Every row comes from one small tree of marks. The marks that hang from a mark follow it in brackets, in the order of their numbers. Every link used is in the known rows. Which tree was each row made from?
Known rows:
Q414(Q695(Q6 Q341 Q685)): [ 1.566  0.785 -1.541  0.945  1.097 -1.410  2.700 -1.317 -0.152  3.032
 -1.787 -0.037 -3.269  2.770  0.085  0.356  1.078  0.854 -1.148 -1.024
  0.496 -0.358 -3.832  0.642]
Q414(Q695(Q6 Q341(Q777) Q464(Q83 Q282))): [-3.540  0.713 -2.964  1.960  1.147 -1.233  3.108 -2.148  1.491  4.747
 -1.712  0.225 -2.279  1.792 -0.233  2.222 -0.377  2.524 -1.156 -1.148
  1.634 -0.051 -3.423 -1.550]
Q341(Q695): [ 1.202  0.697 -1.440  0.666 -2.983 -0.127  1.739 -2.109  0.505  0.177
  0.346 -0.520 -0.796  2.133  0.554  1.902  1.670  0.266 -1.344 -0.771
 -0.497 -1.611 -0.798  0.105]
Q83(Q464): [-0.033  1.600 -2.258  0.665 -1.046 -0.450  2.514 -2.712 -0.395 -2.108
 -0.745 -0.109  0.162  2.134  0.616  0.291  0.638  1.659 -1.161 -0.399
 -1.969  0.223  1.428  1.875]
Q464(Q83 Q282 Q695(Q6 Q414 Q685) Q777): [-1.298 -1.744 -4.516  1.391 -1.380 -0.570  2.322 -2.234  1.070  5.873
 -0.061 -2.023 -3.126  2.935 -0.001  2.158  4.915  0.923 -0.713  0.115
 -1.282 -0.036  3.526  1.261]
Q685(Q695): [ 1.110  1.215 -2.637  0.677 -1.593 -0.264  1.736 -1.991  0.054 -1.275
  0.331  0.425 -1.719  3.406  1.392 -0.711  1.451  0.610 -0.879 -0.786
 -0.667 -0.360  0.936  1.087]
Q695(Q6 Q341 Q464 Q685): [ 0.338 -0.223 -1.402  1.564  0.256 -1.291  3.196 -1.331 -0.704  1.604
 -2.316 -1.993 -3.110  1.508  0.564  0.238  1.672  0.907 -1.570 -0.291
 -0.269 -1.157 -0.672 -0.886]
Q414(Q695(Q6 Q341(Q777) Q464(Q83) Q685)): [-0.716  0.181 -2.449  1.559  1.636 -1.340  3.166 -2.225 -0.122  3.880
 -1.314 -0.486 -2.461  0.775 -0.261  1.649  1.090  0.904 -0.820 -1.246
  0.752 -0.050 -2.583  0.528]
Q6(Q695(Q341 Q414 Q464(Q777) Q685)): [ 1.039 -0.132 -2.308  1.893  1.231 -2.257  2.878 -1.470 -1.504  0.992
 -1.290 -2.875 -2.236  1.178 -0.072  0.219  3.097 -1.096 -0.967 -0.320
 -2.392 -0.468  0.122 -0.443]
Q341(Q695(Q464(Q282)) Q777): [-1.506  0.267 -1.620  1.246 -2.508 -0.687  2.260 -2.741 -0.049  1.809
  0.681 -0.543 -0.562  0.767  0.250  0.908  0.556  1.583 -1.435 -0.978
 -0.084 -0.643  0.081 -1.386]
Q695(Q6 Q685): [ 1.597 -0.588 -2.204  0.883 -0.623 -0.598  2.494 -2.030 -0.248  2.493
 -0.260 -1.056 -2.953  2.234  0.711 -0.049  2.043  0.798 -1.150 -0.566
 -0.703 -1.234  1.062  1.796]
Q464(Q83 Q282 Q777): [-2.165  0.488 -3.934  1.102 -1.185 -1.004  2.641 -2.597  1.653  1.470
  1.097 -0.703 -1.419  4.103  0.385  0.972  2.461  2.103 -0.911 -0.433
 -1.026  0.420  0.806  0.648]
Q695(Q6 Q341(Q777) Q414 Q464(Q282) Q685): [-0.668 -1.109 -1.947  1.849  1.055 -1.919  3.023 -1.510 -0.984  6.117
 -0.860 -1.234 -2.738  1.665  0.186 -0.223  1.045  1.435 -1.192 -0.539
  0.125 -0.829  2.225 -0.744]
Q341(Q695(Q6 Q464(Q83 Q282) Q685) Q777): [-1.910 -1.289 -2.415  1.329 -3.259 -1.105  2.765 -2.795  0.623  6.362
  0.381 -1.908 -1.516  1.400 -0.322  1.213  1.499  1.284 -1.237 -0.944
  0.488 -1.156  0.956 -0.075]
Q464(Q83 Q777): [-0.478  0.456 -3.842  0.987 -0.679 -0.262  2.548 -2.721  1.247 -0.907
  1.100 -0.824 -1.480  2.461  0.599  1.915  3.245  1.154 -0.684 -0.541
 -1.458 -0.272  0.276  1.298]
Q679(Q695(Q6 Q341 Q464 Q685)): [ 0.201  0.169 -0.496  1.673 -0.781 -1.602  3.212 -1.380  0.122  0.785
 -2.855 -2.729 -3.618  2.039  0.443  0.067  0.655  0.183 -1.781  0.057
 -0.697 -2.732  0.118 -1.569]
Q414(Q695(Q464 Q685)): [ 0.711  0.062 -2.146  0.856  0.201 -1.293  2.680 -2.061 -1.513 -0.534
 -0.614 -0.275 -1.046  1.914  0.050  0.457  1.840 -0.119 -0.985 -0.769
 -1.525  0.543 -0.862  1.216]
Q83(Q464(Q282 Q777)): [-1.471  1.693 -3.246  0.661 -1.410 -1.085  2.815 -2.946  0.466 -1.782
  0.144 -0.275 -0.562  2.560  0.316 -0.900  1.676  3.052 -1.144 -0.293
 -2.045  1.155  1.070  1.045]
Q464(Q83 Q282 Q695(Q414 Q685)): [-1.609 -0.995 -3.430  1.237 -1.362 -1.137  2.144 -1.958 -0.119  6.591
 -0.055 -1.579 -1.211  5.287  0.126  2.028  3.014  0.149 -0.872  0.048
 -1.718  1.340  4.987  2.165]
Q341(Q777): [ 0.682  0.929 -2.349  1.040  0.724 -0.100  2.252 -2.869 -0.553  0.274
  1.282  0.576 -1.647  0.932  1.041  0.230  0.759  1.410 -0.853 -1.174
 -0.696 -0.190  0.770  1.894]
Q83(Q464(Q282 Q695(Q6 Q341) Q777)): [-2.269  1.978 -2.991  1.427 -0.791 -0.259  2.846 -2.414  1.301  0.327
 -3.036 -0.981 -3.074  1.277  0.292  0.477  1.862  3.634 -1.608  0.042
 -0.530  1.021 -1.342 -1.011]
Q414(Q695(Q6 Q341 Q464 Q685)): [ 0.462  0.198 -1.568  1.367  1.093 -1.448  3.104 -1.295 -0.506  1.513
 -2.520 -0.749 -2.851  1.393 -0.045  0.743  1.324  0.555 -1.310 -0.701
  0.177 -0.591 -3.528 -0.815]
Q858(Q464(Q83 Q282 Q695(Q414) Q777)): [-1.823 -1.142 -4.602  1.463  0.470  0.095  2.041 -2.399  0.829  2.732
 -0.302 -0.696 -2.286  3.477  0.444  5.021  3.588  0.933 -1.046 -0.119
 -1.397 -0.348  4.295 -0.778]
Q464(Q83 Q282 Q695(Q6 Q414)): [-2.692 -1.191 -4.082  1.805 -1.491  0.149  1.944 -1.859  1.973  6.462
 -1.195 -1.104 -2.137  3.504  0.285  4.088  2.491  1.119 -1.079  0.069
 -0.217 -1.071  3.344 -0.002]
Q695(Q6 Q341 Q685): [ 1.365  0.365 -1.351  1.107  0.315 -1.259  2.805 -1.360 -0.291  3.033
 -1.462 -1.183 -3.488  2.848  0.681 -0.111  1.390  1.104 -1.395 -0.556
  0.051 -0.876 -0.603  0.550]
Q685(Q695(Q6 Q341 Q464(Q83 Q282))): [-3.264  0.549 -3.067  1.873 -1.971 -1.172  2.784 -1.310  1.970  3.311
 -2.281 -1.121 -2.505  4.442  0.669  0.686  0.479  1.911 -1.388 -0.357
  1.289 -0.799 -0.462 -2.411]

Write each row's tree:
[-0.612 -0.243 -2.355  2.193  1.781 -2.195  2.867 -2.058 -1.428  5.504
 -0.884 -2.289 -1.093  1.793 -0.215  1.428  0.934 -1.278 -0.717 -0.912
 -1.312 -0.152  1.638  0.956]	Q6(Q695(Q341(Q777) Q414 Q464(Q83) Q685))
[ 0.434 -2.471 -2.634  1.311 -2.432 -0.507  2.323 -2.457  0.006  5.467
  0.601 -2.064 -1.095 -0.081 -0.267  3.206  3.207 -0.682 -0.753 -0.732
 -0.227 -2.718  2.720  0.532]	Q341(Q695(Q6 Q414 Q464(Q83) Q685) Q777)
[-0.026  1.029 -2.876  1.589  0.350  0.574  2.396 -1.930  1.180 -0.392
 -2.148 -1.124 -4.648  0.148  0.901  1.825  3.339  1.951 -1.362 -0.205
 -0.195 -0.614 -2.461 -1.278]	Q464(Q695(Q6 Q341) Q777)
[-2.329  0.155 -4.005  1.665 -1.435 -1.602  2.553 -1.313  1.192  1.156
 -0.492 -1.193 -1.494  4.363  0.411  0.783  3.065  1.030 -0.748 -0.072
 -0.679 -0.056  1.535 -2.069]	Q685(Q695(Q341 Q414 Q464(Q83 Q282 Q777)))
[ 0.782 -0.440 -3.352  1.667 -0.521 -0.359  2.336 -1.070  0.809 -1.306
 -1.490 -1.095 -3.351  0.707  0.869  0.831  3.732  0.570 -0.869 -0.213
 -0.263 -2.333 -0.250 -2.515]	Q685(Q695(Q6 Q341 Q414 Q464(Q777)))
[-2.429  0.556 -3.757  1.695 -0.246 -0.806  2.373 -1.732  1.380  3.548
 -0.904 -1.400 -2.252  3.897  0.229  2.874  3.445  1.334 -0.943  0.149
 -0.887  0.963  1.281 -0.751]	Q464(Q83 Q282 Q695(Q341 Q414) Q777)
[ 0.861  1.188 -1.808  1.909  2.344 -1.361  2.076 -1.905 -0.774  3.947
 -0.534 -0.477 -1.956  1.347  0.437  1.203 -0.063 -0.225 -0.844 -1.184
 -0.530 -0.728 -0.236  0.687]	Q6(Q695(Q341(Q777) Q414))
[-0.854 -1.244 -3.897  1.715 -0.969  0.875  1.837 -1.925  1.526  4.172
 -1.377 -1.228 -2.288  1.869  0.540  4.934  3.378  0.125 -0.869 -0.037
 -0.598 -1.882  3.022  0.736]	Q464(Q83 Q695(Q6 Q414))
[-2.033  1.088 -3.098  1.283 -0.496 -1.549  2.856 -2.127  0.449  3.711
 -0.748 -1.871 -2.850  4.499  0.216  0.294  3.211  1.841 -1.117 -0.145
 -1.006  2.658  0.211  0.580]	Q464(Q83 Q282 Q695(Q341 Q685) Q777)
[ 0.109 -0.720 -1.729  1.347 -3.231  0.342  2.231 -1.999  0.984  0.080
 -1.243 -1.558 -1.693 -0.275  0.349  2.876  2.011  0.423 -1.640 -0.471
  0.140 -3.198 -1.266 -2.071]	Q341(Q695(Q6 Q464))
[-0.368 -0.415 -3.108  2.042  0.764 -2.353  2.981 -1.673 -0.555  2.649
 -1.167 -3.248 -1.549  2.205 -0.340  1.670  3.290 -1.410 -0.738 -0.281
 -2.210 -0.381  0.899 -0.030]	Q6(Q695(Q341 Q414 Q464(Q83 Q777) Q685))
[-1.093  0.364 -2.190  1.312 -0.801 -1.329  2.662 -1.497 -0.439  5.301
 -3.038 -1.508 -2.062  3.271 -0.041  0.327  1.635  1.818 -1.451  0.270
 -0.954  0.809  2.771  0.625]	Q83(Q464(Q282 Q695(Q6 Q341 Q414 Q685)))
[-0.117  0.546 -1.891  2.346  2.221 -1.411  2.479 -1.852 -1.207  2.535
 -1.425 -1.208 -1.495  0.032  0.276  1.572  0.193 -0.494 -1.007 -0.905
 -0.858 -1.093  0.101 -0.862]	Q6(Q695(Q341(Q777) Q414 Q464))
[-0.626 -0.659 -4.147  1.776 -0.985 -0.443  2.502 -1.283  1.675  0.181
 -1.262 -1.465 -2.779  1.736  0.593  2.136  4.042  0.310 -0.634 -0.150
 -0.169 -2.208  0.349 -1.899]	Q685(Q695(Q6 Q341 Q414 Q464(Q83 Q777)))
[ 2.198 -0.644 -1.433  0.579 -3.202 -0.464  2.068 -2.032  0.167  3.056
 -0.109 -1.461 -2.299  1.649  0.234  0.887  2.312  0.096 -1.365 -0.766
 -0.090 -2.240 -0.671  0.777]	Q341(Q695(Q6 Q685))
[ 2.105 -1.614 -2.336  0.799 -2.855 -0.918  2.204 -1.975 -0.993 -0.513
  1.005 -2.216 -0.747  0.373 -0.113  1.498  5.166 -1.015 -0.865 -0.188
 -2.291 -1.612  1.810 -0.278]	Q341(Q695(Q414 Q464(Q777) Q685))
[ 1.863 -0.311 -0.842  1.346 -0.443 -1.621  2.520 -0.969  0.320  3.575
 -1.697 -2.067 -3.446  3.471  0.369  0.737  1.252 -0.571 -1.313  0.036
 -0.725 -3.300  1.810 -0.144]	Q679(Q695(Q6 Q341 Q414 Q685))
[ 1.431 -0.200 -1.207  0.934 -1.682 -0.987  2.547 -2.026  0.399  1.752
 -0.792 -1.783 -3.436  2.651  0.592 -0.164  1.120  0.015 -1.377 -0.259
 -1.154 -2.793  1.505  0.950]	Q679(Q695(Q6 Q685))
[-1.193 -0.147 -2.723  1.914 -0.132 -1.003  2.314 -1.348  0.291  3.894
 -1.107 -0.049 -2.901  1.863  0.817 -0.177  0.606  1.716 -1.019 -0.730
  1.148 -1.476  1.205 -2.044]	Q685(Q695(Q6 Q341(Q777) Q414 Q464(Q282)))
[-0.978 -0.384 -3.440  1.766 -1.069 -1.033  2.436 -1.030  1.255  1.014
 -1.372 -0.984 -3.226  2.234  0.675  0.015  2.977  1.539 -1.029 -0.142
  0.192 -1.712  0.144 -3.045]	Q685(Q695(Q6 Q341 Q414 Q464(Q282 Q777)))
[-2.005  0.347 -2.222  1.386  0.906 -1.425  2.717 -1.836 -0.421  5.416
 -2.205 -1.337 -2.933  5.880  0.515  2.733  0.832  1.314 -1.727 -0.348
 -0.264  1.427  2.157 -0.406]	Q858(Q464(Q83 Q282 Q695(Q341 Q685)))
[-2.398  1.866 -2.649  1.000 -1.710 -0.317  2.336 -2.732  0.020  0.419
 -1.783 -0.343 -0.560  2.982  0.449  0.375  0.755  2.503 -1.506 -0.026
 -1.703  1.910  2.236  1.168]	Q83(Q464(Q282 Q695))
[-2.084 -0.993 -4.120  1.268 -0.787 -1.501  3.183 -2.392  1.131  2.740
 -0.355 -1.212 -2.358  2.314 -0.612  1.002  3.142  1.545 -0.848 -0.626
 -0.553  0.146 -1.392  0.079]	Q414(Q695(Q6 Q464(Q83 Q282 Q777) Q685))
[-2.623 -1.212 -4.293  1.637 -1.119 -1.088  2.731 -2.115  1.067  1.306
  0.658 -1.542 -0.457  2.826  0.048  2.473  3.662  0.984 -0.751  0.069
 -1.748 -0.577  3.227 -0.732]	Q695(Q414 Q464(Q83 Q282 Q777))
[ 1.911 -0.149 -0.883  1.412  0.763 -1.490  2.547 -1.679 -0.315  4.360
 -0.618 -1.385 -3.739  1.784  0.405  0.166  0.782 -0.066 -1.024 -0.521
 -0.345 -2.833  1.873  0.598]	Q679(Q695(Q6 Q341(Q777) Q414 Q685))
[-3.389  0.354 -3.352  1.377 -0.782 -1.281  2.728 -2.127  1.005  1.972
 -0.743 -0.142 -0.082  3.896 -0.242  2.418  0.696  1.233 -1.070 -0.625
 -0.496  0.616 -0.923 -0.382]	Q414(Q695(Q464(Q83 Q282)))
[ 1.505  0.251 -2.529  1.318 -0.609 -0.479  1.853 -0.763  0.823  2.252
 -1.418 -0.102 -3.088  3.244  1.061  0.807  1.762  0.377 -0.911 -0.473
  0.601 -2.328  0.291 -0.760]	Q685(Q695(Q6 Q341 Q414))
[-1.941  2.074 -1.946  1.621  1.016 -0.548  2.338 -2.285 -0.162  3.551
 -1.011  0.150 -2.861  2.392  0.866  0.202  0.047  2.744 -1.411 -0.786
  0.311  1.935 -0.368 -0.191]	Q464(Q282 Q695(Q341(Q777)))
[-2.427 -0.065 -4.225  1.336  0.327  0.187  2.301 -2.827  1.026  1.367
 -0.620 -0.669 -2.941  3.310  0.701  3.958  2.734  1.883 -1.354 -0.371
 -1.009  0.378  2.242 -0.826]	Q858(Q464(Q83 Q282 Q695 Q777))
[ 1.779 -0.769 -3.309  1.066 -1.493  0.186  1.533 -1.407  0.844  1.585
 -0.200  0.043 -2.519  2.488  1.085  0.908  2.452  0.104 -0.684 -0.522
 -0.158 -2.702  2.054  0.493]	Q685(Q695(Q6 Q414))
[-0.749 -1.614 -4.079  1.591 -2.122  0.046  2.003 -1.570  1.335  1.802
 -0.880 -1.170 -1.478  2.336  0.720  2.609  2.962 -0.352 -0.663 -0.200
 -0.298 -2.813  3.161 -0.449]	Q685(Q695(Q6 Q414 Q464(Q83)))
[ 0.280 -0.814 -3.651  1.533  0.050 -0.433  2.513 -1.660  0.699  4.192
 -1.341 -2.325 -3.776  1.916  0.176  2.852  5.050  0.174 -0.759  0.098
 -0.927 -0.450  1.296  0.577]	Q464(Q83 Q695(Q6 Q341 Q414 Q685) Q777)
[-2.070  0.236 -2.960  2.065 -0.499 -0.974  2.625 -2.364  0.438  1.364
 -1.462 -2.173 -0.603  1.950  0.209  2.666  0.766 -0.646 -1.163 -0.589
 -1.564 -0.870  0.600  0.191]	Q6(Q695(Q464(Q83)))
